Each row was made from one small tree. The marks that hang from a mark follow it in brackets, in the order of their numbers. Every link used is in the known rows. Write each row's tree.
Known rows
z367{z244 z333{z614{z365} z823}}: [ 2.70 -0.84  2.15 -0.08 -1.08 -1.88  1.88 -0.74 -1.93  2.85 -0.26  2.57
 -1.43  0.02 -3.90 -4.27 -2.51  0.09 -3.08  3.05  1.92 -0.05 -0.31 -3.53]
z244{z367{z333} z614}: [ 0.37 -0.73 -1.10  1.03  0.08  2.04 -1.38 -1.56  1.68 -3.14 -0.91  1.77
  2.13  0.14 -0.71  3.39 -0.01 -3.87  1.05 -1.94 -2.26  1.79  0.24  2.44]
z333{z367{z244 z365} z614 z823}: [ 1.07 -3.56  2.38  0.77 -3.78 -5.08 -0.69  2.96 -1.88  1.80 -2.69  1.44
 -1.01 -2.40 -1.90 -4.67 -1.92 -1.69 -0.83  2.82  3.94  0.06  1.10 -3.56]
z365{z614{z333{z367 z823{z244}}}}: [-1.38 -0.85 -1.95 -0.31 -0.84  1.60  1.59  1.89  0.93  1.12 -0.09 -0.49
  1.73  2.13  0.03 -1.50 -0.83 -0.47  2.73 -1.43 -1.15  2.28 -2.19  1.64]
z367{z333 z365}: [ 1.85 -3.18 -0.71 -1.55  2.13 -1.89  2.28 -2.78  1.64 -1.97 -1.76  2.99
 -2.05 -1.47 -2.37 -0.35  1.41  1.05  1.25  0.88  0.09  0.94  2.77 -1.50]
z823{z244{z614}}: [ 1.50  1.46 -0.21  1.27  0.97  1.79  0.07  0.73  0.71 -1.52 -0.57 -1.13
  0.38  0.43  2.04  1.94  0.14  2.15  0.54 -1.91  0.38 -2.96 -0.46  1.67]
z367{z244 z365}: [ 0.01 -3.49 -1.94  1.19  2.77 -2.98  2.08 -0.15 -0.08  2.32 -3.10  0.89
 -3.26 -2.26  0.11 -3.51 -0.08  4.79 -0.97  0.74  1.82 -2.76  1.86 -2.25]
z823{z244}: [ 1.10  2.14  0.87  0.73  1.83  2.27  1.17  1.16 -0.08 -0.01 -1.17 -1.29
 -0.43 -0.81  1.37  0.55 -0.82  2.60  0.07 -1.33  0.94 -2.57  0.49  0.64]
z365{z614{z333} z823{z244{z367}}}: [-1.68  3.52  0.45  0.00  1.29  0.91  1.70  2.17 -0.26  1.83  1.59 -2.26
  1.38  2.11  2.71  2.94  0.38  0.73  3.11 -0.24 -1.73  1.00 -1.75  2.88]
z244{z367 z614}: [-0.77 -0.66 -1.20  1.78 -0.10  2.42 -1.82 -0.44  1.11 -2.21 -1.23  0.65
  2.80 -0.20  1.18  2.98 -0.44 -2.75  0.57 -3.12 -1.50  1.01  0.32  3.13]
z614{z333 z365{z823{z244{z367}}}}: [-2.08  4.72  1.65 -2.40  0.21  2.07 -1.33  0.65 -1.93  2.25  3.12 -2.68
 -0.53  0.27  0.23  0.44 -0.07  0.25 -2.39  1.53 -1.32  0.62 -1.12 -1.13]
z365{z823{z244}}: [ 0.03  3.37  0.94  1.30  1.02  0.31  1.72  0.36 -1.95  1.55  1.36 -2.63
  0.51 -0.88  2.82  2.08  1.13  2.67  1.07  0.23  1.35 -1.87  1.05  1.09]
z614{z333{z367{z244 z365} z823}}: [-2.92 -1.94 -2.44 -0.10 -0.40  0.26 -1.29 -0.51  0.65  1.31 -0.75 -0.19
 -2.24  0.00 -1.66 -4.61 -0.52 -2.02 -1.20  0.49 -0.50  0.11 -0.92 -1.59]
z614{z333}: [-2.15  1.33 -1.73 -0.89  2.22  3.76 -0.93 -2.40  1.80  0.21  0.23 -0.58
 -0.67 -0.23 -0.37 -2.49 -1.09 -0.36 -1.25 -1.79 -1.43  0.95 -1.64  0.63]
z614{z333 z365{z823}}: [-2.40  3.41  0.04 -2.61 -0.12  1.63 -0.78 -0.91 -1.71  2.71  3.55 -2.30
 -0.11 -0.02  0.01 -1.19  0.21  1.04 -2.29  1.08 -0.95  1.70 -1.10 -1.41]
z614{z333 z365{z823{z244}}}: [-1.74  4.55  1.14 -2.51  0.09  1.60 -0.78  0.24 -1.80  2.38  3.49 -2.84
 -0.83  0.30  0.39 -0.32  0.25  1.43 -2.35  1.36 -0.85  0.17 -1.38 -1.37]
z614{z365{z823{z244}}}: [ 0.24  3.15  1.78 -1.05 -1.01 -0.08  1.55  1.41 -3.57  2.89  2.17 -2.19
  1.00 -1.15  1.13  1.08  0.69  3.38 -0.79  1.33  1.48 -0.27  1.24 -1.25]
z367{z365{z614{z333{z823{z244}}}}}: [-0.12 -2.90 -0.93 -0.81  1.72 -1.08  2.78  0.24  1.75 -0.21 -1.00  1.12
 -0.75  1.46 -0.01 -1.02  0.41  2.04  1.99 -0.68 -0.58  0.11  0.65  0.57]
z333{z614}: [ 1.80  1.06  3.53 -0.37  0.13  0.08 -0.26  0.35 -0.23  0.11 -1.33  0.91
  0.81 -2.76 -0.19 -1.52 -2.78  0.61 -1.02 -0.51  2.31  1.09 -0.12 -0.32]
z244{z614}: [ 0.35 -1.21 -2.71  1.49 -0.13  1.40 -0.29 -1.57  1.18 -1.58 -0.09  0.16
  2.08  0.16  1.50  0.82  0.59  0.84  0.72 -2.73  0.14 -0.09 -0.55  2.15]

Which tree is each row?
[-0.86 -1.72 -0.82  1.55  0.23 -0.93 -1.19 -0.37  0.86 -2.31 -0.72  0.65
  1.60 -0.31  1.67  3.99  1.42 -1.75  1.36 -1.45 -1.07  0.33  1.93  2.27]	z244{z367{z365{z823}} z614}
[-1.89  1.53  0.34 -2.46 -2.82  1.89 -1.97  1.65 -1.52  1.76  1.77 -1.68
 -0.47  0.76 -2.00 -2.55 -0.82 -2.01 -2.41  1.29 -0.64  0.99 -1.25 -2.41]	z614{z333{z367 z823{z244}} z365}
[-1.33 -2.30 -2.37  0.61  2.61 -4.20  3.02  0.49 -0.11  3.56 -0.65 -0.06
 -2.52  0.09  1.37 -2.31  1.16  4.99  1.40  1.83  0.56 -1.39 -0.26 -1.10]	z367{z244 z365{z614{z333} z823}}
[ 1.06 -1.11  3.13 -0.09 -5.81 -3.21 -0.98  4.01 -3.83  3.68 -0.88  0.45
  0.75 -2.17 -2.38 -4.68 -2.95 -1.84 -2.30  3.27  3.89  1.23 -0.12 -4.05]	z333{z367{z244} z614{z365} z823}
[ 2.81 -3.61  0.12 -0.32  0.49 -1.83  2.60 -2.48  1.30 -2.70 -0.57  2.90
 -1.74  1.70 -2.55  0.12  1.55 -0.51  0.97  0.83 -0.07 -0.89  2.47 -0.79]	z367{z333{z823{z244{z614}}} z365}
[-3.04  2.77 -1.08 -2.30 -1.58 -0.37 -2.23  1.46 -2.74  4.16  2.30 -2.91
 -1.17 -1.83 -0.18 -2.25  0.50  0.52 -1.81  2.92  0.20  1.44 -1.83 -3.11]	z614{z333{z367{z244}} z365{z823}}
[ 0.99  0.47  0.86  1.06  1.46  0.76 -0.55  1.54  1.03 -2.73 -1.73 -0.11
 -0.12  0.14  1.59  3.55  0.08  0.23  0.53 -1.51 -0.62 -2.66  1.04  1.69]	z823{z244{z367{z365} z614}}
[ 0.54 -1.14  0.00  0.15 -2.49  1.40 -0.87 -0.85 -0.23 -1.77  0.85  1.93
  2.87  1.68 -1.89  2.74 -0.23 -4.33 -0.58 -0.70 -2.01  2.32  0.86  1.10]	z244{z367{z333{z823}} z614{z365}}
[ 1.85  0.30  1.01  0.49  1.50  0.53 -0.43  0.91  1.35 -3.30 -1.58  0.66
 -0.80  0.44  0.38  3.96  0.40 -0.55  0.80 -0.74 -1.15 -2.17  1.01  1.20]	z823{z244{z367{z333 z365} z614}}
[ 2.23 -0.51  0.20 -0.13 -1.16  1.22  1.98 -2.03 -0.11 -1.02  1.08  1.65
  0.38  2.01 -2.54 -0.05  0.08 -1.35 -0.26  0.22 -0.31  0.17  0.66 -0.07]	z367{z333{z823{z244{z614{z365}}}}}
[ 0.36 -0.46  0.57  0.15  1.98 -2.47  2.07 -0.10 -0.56  0.17 -0.42 -0.69
 -1.46 -1.41  1.81  1.24  1.99  3.33  1.38  0.75  1.63 -1.86  2.99 -0.26]	z367{z365{z823{z244}}}
[-1.43 -1.35 -2.03 -0.10  0.17  2.26  2.71 -0.35  1.38  1.48  0.47  0.50
  2.28  2.90 -0.06 -2.15 -1.09  0.20  1.99 -2.29 -1.62  2.55 -2.08  2.31]	z365{z614{z333{z823}}}
[ 1.22 -1.40  2.93 -1.40 -1.98 -4.06 -1.98  3.19 -0.37 -0.85 -3.44  1.01
 -0.61 -5.25 -0.69 -1.36 -1.01 -0.71  1.26  1.67  3.47  1.92  1.07 -2.61]	z333{z367{z365} z614}
[ 2.75  0.97  5.20  0.90 -1.69  0.45  0.85  1.14 -1.11  0.13 -0.22  0.83
  0.94  0.99 -0.89 -1.89 -3.38 -1.15 -1.89  0.02  2.42 -1.27  0.26 -0.16]	z333{z614 z823{z244}}
[ 1.65  2.20  1.55 -0.06  0.08  1.59 -0.76  1.42 -0.02 -1.80 -0.32 -0.08
  0.52  0.54  0.06  3.95 -0.25 -0.56 -0.19 -0.41 -1.07 -1.28  0.13  0.72]	z823{z244{z367{z333} z614{z365}}}
[-1.15  3.13 -0.19 -0.10  1.45  0.37  2.43  1.72 -0.18  2.09  2.18 -2.48
  1.14  2.30  2.87  1.86  1.02  2.46  3.29  0.03 -0.96  0.40 -2.32  2.47]	z365{z614{z333} z823{z244}}
[-0.76  3.71  1.54  1.40  1.05  0.79  0.82  1.00 -1.95  1.23  0.82 -2.39
  0.93 -1.11  2.54  3.08  0.67  1.01  0.85 -0.02  0.50 -1.37  1.56  1.48]	z365{z823{z244{z367}}}
[ 3.29 -3.50  2.78 -1.30 -0.05 -3.19  1.95 -2.19  0.86 -1.96 -1.01  4.22
 -1.45 -0.04 -3.74 -1.66 -0.41 -1.46  0.08  1.85  1.29  1.19  2.42 -2.14]	z367{z333{z614 z823} z365}
[ 1.61 -3.04 -2.34  0.89  1.73 -5.24  1.71 -2.17  0.19  0.37 -0.24  1.50
 -3.27 -0.18 -0.41 -0.23  2.88  2.89  0.93  3.02  0.89 -2.01  0.78 -1.92]	z367{z244{z614} z333 z365{z823}}
[-0.94  1.27 -1.79 -0.60 -0.96  1.02 -1.78 -1.51  0.10 -0.16  3.05 -1.39
  1.26  1.31  1.34  0.74  1.32  0.50 -1.06 -0.53 -1.07  0.77 -2.06  0.61]	z244{z614{z333 z365{z823}}}
[-0.94 -0.97 -2.88  1.16 -0.54  2.71 -1.41 -2.81  2.09 -1.66  1.44  0.00
  1.40  2.77  0.30 -1.12  0.10 -1.78 -0.59 -2.60 -1.64  0.14 -2.14  2.18]	z244{z614{z333{z823}}}
[-1.76 -2.39 -1.34  0.92  0.22  1.37 -2.53 -1.67  2.41 -3.02 -0.34  1.40
  0.64  2.24 -0.48  1.36  0.18 -4.42 -0.65 -2.22 -2.99  0.51  0.07  2.04]	z244{z367{z365} z614{z333{z823}}}
[ 2.04 -0.24  4.68 -0.56 -3.59 -0.35  0.85  0.57 -2.56  1.79  1.00  1.39
  2.19  0.18 -2.17 -3.22 -3.02 -1.22 -2.95  0.71  2.59  1.50  0.75 -1.63]	z333{z614{z365} z823}
[-1.45 -0.50 -3.46  0.30 -0.67  1.69 -3.00 -1.08  2.08 -1.96  0.27 -0.67
  0.94  0.10  0.91 -0.07  0.70 -1.57  0.64 -1.92 -1.12  0.85 -2.66  1.35]	z244{z614{z333{z367}}}
[-0.01  1.17  0.61  0.36  2.03  1.53 -1.87  1.08  1.93 -2.84 -1.18 -0.43
 -1.02  0.98  1.15  2.94 -0.16 -0.83 -0.37 -1.37 -1.74 -2.58 -0.31  1.46]	z823{z244{z367{z365} z614{z333}}}
[-0.79  0.83 -0.02  0.65 -1.81  0.73 -1.70  0.56 -1.23 -0.41  1.20 -0.44
  3.30 -0.14  1.40  4.01  0.54 -1.81 -0.27 -0.93 -1.29  1.49  0.75  1.67]	z244{z367 z614{z365{z823}}}
[-0.99 -2.10 -2.82  1.47  2.14 -3.86 -0.01 -1.17  0.26  1.48 -0.03 -0.56
 -3.24  0.03  1.75 -1.56  2.18  3.66 -0.51  1.53  0.58 -3.09 -0.39 -1.15]	z367{z244{z614{z333}} z365{z823}}
[ 2.25 -0.70 -0.34  0.55 -0.51  1.57  2.08 -2.45  0.69 -1.46  0.50  1.79
  0.52  2.05 -2.23  0.07  0.07 -1.64  0.35 -0.44 -0.43 -0.03  0.46  0.51]	z367{z333{z823{z244{z614}}}}
[ 0.36  1.00 -0.57  0.21  0.88  0.84 -1.64  1.12  1.63 -2.34 -0.71 -1.36
 -1.31  0.41  1.46  1.40  0.69  0.77  0.43 -1.00 -0.30 -2.66 -1.29  0.70]	z823{z244{z614{z333{z367{z365}}}}}
[ 2.78 -0.89  3.04 -1.77  1.09 -4.64  1.50 -1.66  0.15 -1.45 -0.30  2.55
 -1.90 -1.93 -1.60  0.50  1.35  0.55  1.28  3.10  1.64  1.34  2.28 -2.04]	z367{z333{z614} z365{z823}}
[-1.15 -1.66 -3.46  1.48 -1.66 -1.30 -1.40  1.95 -0.65  1.44 -2.40 -0.98
 -0.06 -3.29  0.88 -1.70  0.20  0.65  1.17  0.04  1.92 -0.20 -0.63 -1.06]	z333{z367{z244{z614}}}
[-2.08  0.37 -1.71  0.88  0.68  3.54 -3.47 -1.21  2.35 -2.52 -0.21  0.28
  1.47  0.96  0.53  1.94 -0.71 -4.02 -0.54 -2.85 -3.14  1.25 -1.37  2.81]	z244{z367 z614{z333}}
[-2.83  0.27 -1.81 -1.32  0.68  0.13 -2.20 -0.36  0.86  0.00 -0.28 -1.18
 -1.55 -1.88 -0.03 -1.77  0.77 -1.10  0.60  0.22 -0.63  1.46 -0.83 -0.84]	z614{z333{z367{z365{z823}}}}
